(in the rows, 128 means zero)
Known rows, with every step that occurs
tubi-pubi-nilape: [121  92 120 157 164 152 151 144 142 151 150 149 126 112 155 128 145 149
 163 134 156 107 152 151 136 141 101  88 166 146  96 143 107 123 119 124
 155 152 163  97  89 138 179 107 119  78 121 122 158 164 154 118 120 175
 125 122  70 146]
nabilak-nilape-liruzi-tubi-pubi: [155  97 107 132 145 126 151 119 154  86 180 145  85 114 140 116 138 170
 155 133 181 122 127 180 137 133  86 115 188 137  61 155 122 158 133 133
 186 160 159 138 124 117 169  94 153 104  74 171 105 152 145  94 117 154
 107 142  70 135]
pubi-nilape-nabilak: [ 87 117  91 148 150 169 132 150 108 150 148 161 112 122 122 116 150 145
 141 104 103 131 138  90 164 105 147 125 154 136 113 139 121 126 105 129
 163 137 202  95  77 115 128 159 127 131 140 126 187 164 150 106  77 199
 134 145  76 116]
sepo-vafeso-liruzi-tubi-pubi-nilape: [123  81  83 147 184 160 151 138 143 144 164 159 105  99 158 125 117 177
 187 148 174  65 141 109 124 141  63 128 191 153  53 140 118 152 142  94
 147 201 189 112  96 139 208 149 182 113  65 138 108 148 158 122 126 127
 113 176  74 157]
vafeso-pubi-tubi: [122 122  98 114 136 104 127 127 127  94 161 163  98 128 135 115 146 166
 108 112 177 120 144 166 149 145 112 121 159 104 104 112 119 135 140 171
 161 166 151 128 102  96 163 127 170 121 107 133 111 164 127 143 152 104
 116 135  89 150]
sepo-vafeso: [121  98  80 130 141 143  90 136 156 122 140 134  93 158 125 130 129 146
 161 130 134 135 119 110 131 106  98 120 119 112 111 110 129 149 145 145
 117 172 142 153  92 150 122 156 180  87  91 151 136 131 161 125 111 148
 121 155 115 109]
vafeso-liruzi-tubi-pubi-nilape-nabilak: [ 90 101  96 143 171 164 153 126 111 147 165 183 118  83 143 130 157 181
 135 119 148  79 150 115 152 127 111 137 216 148  71 165 120 123 100  79
 186 171 235  89 109 101 184 120 132 151 124 117 133 149 142 103 110 152
 129 146  57 150]
tubi-pubi-vafeso-liruzi: [114  88 136 119 147 159 102 108 166 139 130 144 107 141 137 167 167 171
 120 132 170  65 165 127 119 135  69 141 166  74  84 158  98 155 127 109
  99 158 170 127  95 125 160  76 168 112  95 123  98 108 131 114 122 113
  97 136  90 137]
tubi-liruzi-vafeso-pubi: [100  95  53  85 133 115 151  99 161 100 145 125  62 160 130 125 139 125
 158 145 145  95 138 154 127 142  87 109 130 110  96 142  99 152 121 123
 138 198 156 101  92 128 124  94 143  95  59 140  88 131 135 148 147  98
 103 126  98 139]
sepo-vafeso-pubi-nilape-liruzi: [114  91  57 155 127 140 148 139 195 130 139 108  79 145 143  93 124 159
 189 127 170 113 110  99 141 141  89 139 123 121  46 131 123 150 152 153
 153 193 186 118  56 134 169 158 207 108  51 149 138 149 141 116 105 150
 107 189  64 120]
sepo-vafeso-pubi-nilape-nabilak: [ 89  85  48 142 135 167 134 145 146 150 137 133 105 156 149 104 154 152
 167 132 147 101 125  82 153 114 117 122 120 141  58 128 123 131 122 153
 155 187 207  94  28 110 153 159 159 113 113 131 200 181 147 135  94 197
 148 160  68 100]
liruzi-vafeso-pubi-nilape: [ 91 100  67 115 166 153 171 133 120 144 152 166  84 138 155 116 142 125
 178 148 139  91 132 112 148 153  93  90 135 146  74 138  88 134 117 141
 125 184 154  95  53 137 161 155 149  75  56 119 145 202 146 130 125 142
 113 124  69 134]
liruzi-tubi-pubi-nilape-nabilak: [110  99  95 142 161 161 156 133 112 140 168 180 120  80 148 122 155 169
 143 121 157  93 146 118 158 118 110 102 195 160  72 137 120 113  93 132
 196 169 197  96 100  90 185 137 101 127 130 129 154 179 169 113 103 176
 147 132  65 151]
nilape-nabilak: [ 95 115  90 132 129 148  94 127 110 130 148 142 100 135 103 138 169 148
 107  98 116 145 122 111 155  97 148 131 146 109 138 137 130 128  99 145
 148 143 187 127 106 106  94 125 122 131 136 128 150 135 144 114 103 166
 139 129 102 104]
tubi-liruzi-vafeso-pubi-nilape: [ 90  97  45  98 157 133 180 125 153 125 145 135  76 139 145 106 126 135
 187 153 142  78 143 128 138 153  93  90 139 141  79 154  85 144 121 104
 155 191 177  76  67 144 162 112 139  93  61 137 117 162 137 136 130 135
 104 131  75 152]
pubi-vafeso: [120 121 108 120 148 147 106 123 146 125 132 148  88 143 127 152 136 151
 120 121 142 104 142  97 130 122 102 128 140  87 107 131 114 153 130 157
 106 150 154 162  84 144 126 134 165 101 105 134 114 135 145 113  90 135
 114 122 109 134]
pubi-vafeso-sepo: [123 131  85 125 131 139  95 119 113 130 156 154  88 166 117 153 135 164
 138 118 147  99 147  97 152 130 102 145 125  86 107 131 112 142 101 151
  75 153 188 155  93 146 129 137 130 107  90 109 108 145 119 131  95 153
 123 117 102 143]
nabilak-nilape-liruzi-vafeso-sepo: [116 125  66 131 128 141 133 123 124 113 169 139  48 175 107 102 139 154
 179 132 121 134 119 110 183 133  96 124 129 123  91 164 109 164 102 146
 100 167 178 135 105 150 109 140 130  72  28 141 106 164 118 114  96 166
  92 146  64 106]
pubi-nilape: [112 116  97 147 165 153 141 154 127 138 148 156  97 125 136 123 124 136
 164 115 110 129 130 110 152 132 127 106 161 137 114 132 118 131 125 123
 146 136 173 115  95 155 142 154 146 102 116 132 152 156 150 104 101 168
 123 141  91 140]
nabilak-nilape: [129 109 106 122 151 142 125 143 118 106 153 155  91 170 133 131 121 131
 162 134 108 143 129 157 145 120 123  98 144 140 119 134 119 147 131 151
 139 117 143 138  91 144 107 112 157  83 113 149 157 162 126 108 107 187
 131 120  98 100]
liruzi-tubi-pubi-vafeso-sepo: [141 115  84 114 145 131 109 104 111 124 188 181 100 121 142 147 143 188
 126 130 198  59 170 111 128 145  65 128 155 109  65 122 109 137  93 167
 102 182 161 150 111 109 183 127  98 100  72 103  93 159 141 142 125 134
 127 103  86 171]
pubi-tubi-liruzi-vafeso: [102 133  74  97 161 121 133 114 150 100 147 157  57 139 117 116 128 165
 134 122 158 125 155 136 149 128  95  88 165 100 118 143 104 162 134 123
 153 177 159 117 143 141 156 143 171 114  78 157  48 147 159 151 126 103
  86 153 110 172]

Rows
[105 114 116 112 146 152 104 121 139 131 126 151  86 144 115 163 143 155
 126 118 131  96 147 105 133 132  94 156 168  77 111 160 110 162 133 105
  93 145 179 146  94 152 123 116 202 136  93 125  84 109 123 102  99 107
  88 144 104 136] | pubi-vafeso-liruzi
[105 129  44 105 134 116 123 107 133 110 164 132  61 151 102 124 130 152
 169 137 139 106 146 125 164 139  94 120 122 103 130 146 106 144  86 121
 102 196 190 123 131 155 116 115  98  90  51 119  74 133 117 143 131 123
 110 126  99 159] | tubi-liruzi-vafeso-sepo
[101 140  47 103 143 106 133 112 118 100 169 155  65 142 101 104 131 177
 146 126 165 102 166 125 168 135  90 108 153 101 129 148 109 157 106 125
 126 187 183 123 145 137 152 140 138 113  63 128  49 152 132 166 134 121
  98 143  97 185] | pubi-tubi-liruzi-vafeso-sepo
[144 118  94 126 146 119 153 126 133  78 180 156  64 117 120 110 117 152
 157 110 140 141 112 146 150 129 118 132 177 125  87 146 122 167 146 129
 173 146 165 151 126 140 136 138 181 117  63 171  99 151 134  80  96 149
  99 147  84 124] | nabilak-nilape-liruzi-tubi
[113 111  79 108 139 124 166 116 147  94 161 154  59 153 136  82 150 160
 153 128 175 123 125 154 163 145  92 102 152 118  57 148 100 172 144 157
 159 178 159 117  81 118 160 122 212  94  47 164  91 198 137 132 118 138
  85 167  60 123] | nabilak-nilape-liruzi-vafeso-pubi-tubi
[120 100  79 118 137 114 115 130 155 111 159 149  96 154 142 108 137 172
 139 131 189 118 136 142 136 124  89 120 137 100  76  99 128 149 154 182
 149 191 153 138  83 104 175 145 202 112  94 142 116 164 145 161 139 126
 120 158  89 133] | sepo-vafeso-pubi-tubi
[152  97 105 134 140 113 130  99 172  94 174 143  86  80 131 139 150 174
 127 121 181 120 125 163 127 142  89 144 174 103  86 134 122 143 127 133
 176 178 162 138 150 111 169 108 140 119  62 158  65 119 158 107 130  97
  98 143  84 152] | nilape-liruzi-tubi-pubi
[ 98 117  88 137 161 153 159 133 164 141 146 148  55 117 121 111 126 142
 179 123 125 132 108  84 162 137 103 109 146 126  90 161  99 161 126 118
 135 177 182 111 103 163 150 171 168  87  48 149 104 159 165 102  82 140
  90 166  73 124] | pubi-nilape-liruzi-vafeso
[149 116  85 133 118 121 116  94 158 105 179 154  82 110 128 139 152 204
 130 118 207  75 146 113 140 157  67 159 164  85  51 148 110 147 102 152
 121 191 184 152 122 106 185 125 126 115  44 128  58 141 141 120 108 119
 102 137  72 165] | nilape-liruzi-tubi-pubi-vafeso-sepo
[148 102 108 122 139 130 124  97 185 108 162 150  81 102 140 133 152 185
 124 121 196  90 142 124 122 142  65 133 171  81  51 148 107 163 136 153
 151 189 154 153 115 120 186 119 159 118  67 151  60 123 167 108 108 112
  93 144  93 161] | nilape-liruzi-tubi-pubi-vafeso
[120 135  90 112 143  99 125 128 150  89 153 138  87 120 110 111 126 180
 113 108 165 131 161 154 144 127 119 113 179 100 132 142 129 149 148 122
 168 160 172 124 141 129 143 112 165 135 123 160  78 120 138 133 127 121
 100 150 112 172] | pubi-tubi-liruzi
[133 116 105 144 131 138 131 135 153  94 151 129  73 154 116 109 124 145
 152 111 117 167 111 145 155 124 124 131 150 114  98 152 126 167 143 136
 147 128 169 140 109 153 113 108 174 100  89 170 125 137 122  80  86 178
 103 149  83 101] | nabilak-nilape-liruzi
[125 106  54 102 126  97 125 126 186  93 149 126  76 160 132  99 127 184
 136 130 204 100 158 156 129 131  90 122 149  94  79 114 120 160 164 147
 177 202 172 127  92 119 171 111 209 121  89 165  92 129 137 170 145 120
 110 165  96 158] | sepo-vafeso-pubi-tubi-liruzi
[ 94 137  60 146 147 139 149 131 136 141 167 151  60 128 110 109 125 157
 185 119 133 126 111  66 183 142 101 128 125 124  89 156 107 143  92 133
 106 179 212 108 107 156 139 177 126  86  29 117 103 169 135 115  87 146
  98 156  61 148] | pubi-nilape-liruzi-vafeso-sepo
[118 120  80 102 128  92 133 116 159  79 154 134  86 132 124 110 134 175
 113 120 188 106 164 171 139 153 112 127 161  91 107 138 117 146 146 137
 176 172 180 111 112 101 166  85 179 133 104 150  84 137 117 150 156 112
 104 137  92 180] | vafeso-pubi-tubi-liruzi
[ 93  80  72 143 170 173 142 134 134 149 165 164 111 110 147 121 148 189
 166 138 163  74 145  88 140 117  83 129 200 144  48 146 129 146 119  94
 178 194 231  93  83 105 189 150 166 146 100 129 131 153 160 122 107 164
 131 181  58 139] | sepo-vafeso-liruzi-tubi-pubi-nilape-nabilak
[127  93 114 126 162 126 125 106 122 106 174 172 101  98 138 159 146 171
 133 126 163  87 144 165 133 148  79 148 203 118 101 143 115 132 116  95
 150 172 168 126 141 119 165 102 146 128  87 136  78 111 134 108 156  78
 103 132  92 156] | vafeso-liruzi-tubi-pubi
[132 100 102 138 184 141 156 138 118 127 178 190 113  87 162 113 120 160
 161 134 164  86 155 137 125 148  89  94 195 162  81 135 113 120 117 126
 176 169 170 105 107 124 203 138 121 102 101 138 131 173 162 116 117 158
 131 129  74 167] | liruzi-tubi-pubi-nilape
[129  91 126 122 146 151 108 113 164 138 135 145 115 137 152 157 162 159
 121 133 180  90 169 132 120 130  75 102 149  90  89 138 105 143 125 155
 108 156 136 141  83 131 160  89 136  84 113 130 119 142 157 128 116 144
 124 114  95 137] | tubi-pubi-vafeso
[108 121  80 110 132 104 143 103 171 103 155 148  55 126 124 105 159 163
 126 117 189 123 111 138 157 144  88 124 146  97  77 137 101 152 134 158
 154 199 162 120 105 110 168 148 188 115  39 148  64 167 154 138 139  85
  79 165  72 142] | nilape-liruzi-vafeso-pubi-tubi
[122 116  78 137 153 112 177 129 148 103 173 159  73  94 134  97 118 158
 165 118 165 104 113 117 154 167 105 141 163 144  55 137 112 133 132 130
 192 184 198 111  91 106 186 157 170 144  46 140 101 162 135  97 122 118
 102 156  68 149] | vafeso-pubi-nilape-liruzi-tubi
[146  96 118 121 147 146 147 115 174  97 159 161  75 125 151 118 137 174
 154 137 192  90 149 139 125 142  70 115 176 113  41 163 107 170 140 146
 156 162 154 152  98 122 182 101 173  97  71 174  90 157 153  96  81 163
  98 140  75 139] | nabilak-nilape-liruzi-tubi-pubi-vafeso
[108  94 103 149 151 157 166 117 183 145 143 139  80 114 148 112 158 157
 174 134 160 104 125 115 153 146  71  96 151 132  70 155  91 143 122 118
 146 187 165  97  99 147 182 123 130  76  57 145 111 160 175 115 101 150
  96 156  61 137] | tubi-pubi-nilape-liruzi-vafeso
[122 114 101 110 166 119 132 116 103  96 164 170  70 111 107 149 112 154
 135 114 128 114 120 139 148 137 117 166 198 121 113 142 123 143 125  93
 142 158 180 143 140 133 137 144 176 146  73 134  70 121 126  97 144  73
  99 138 107 159] | vafeso-liruzi-tubi
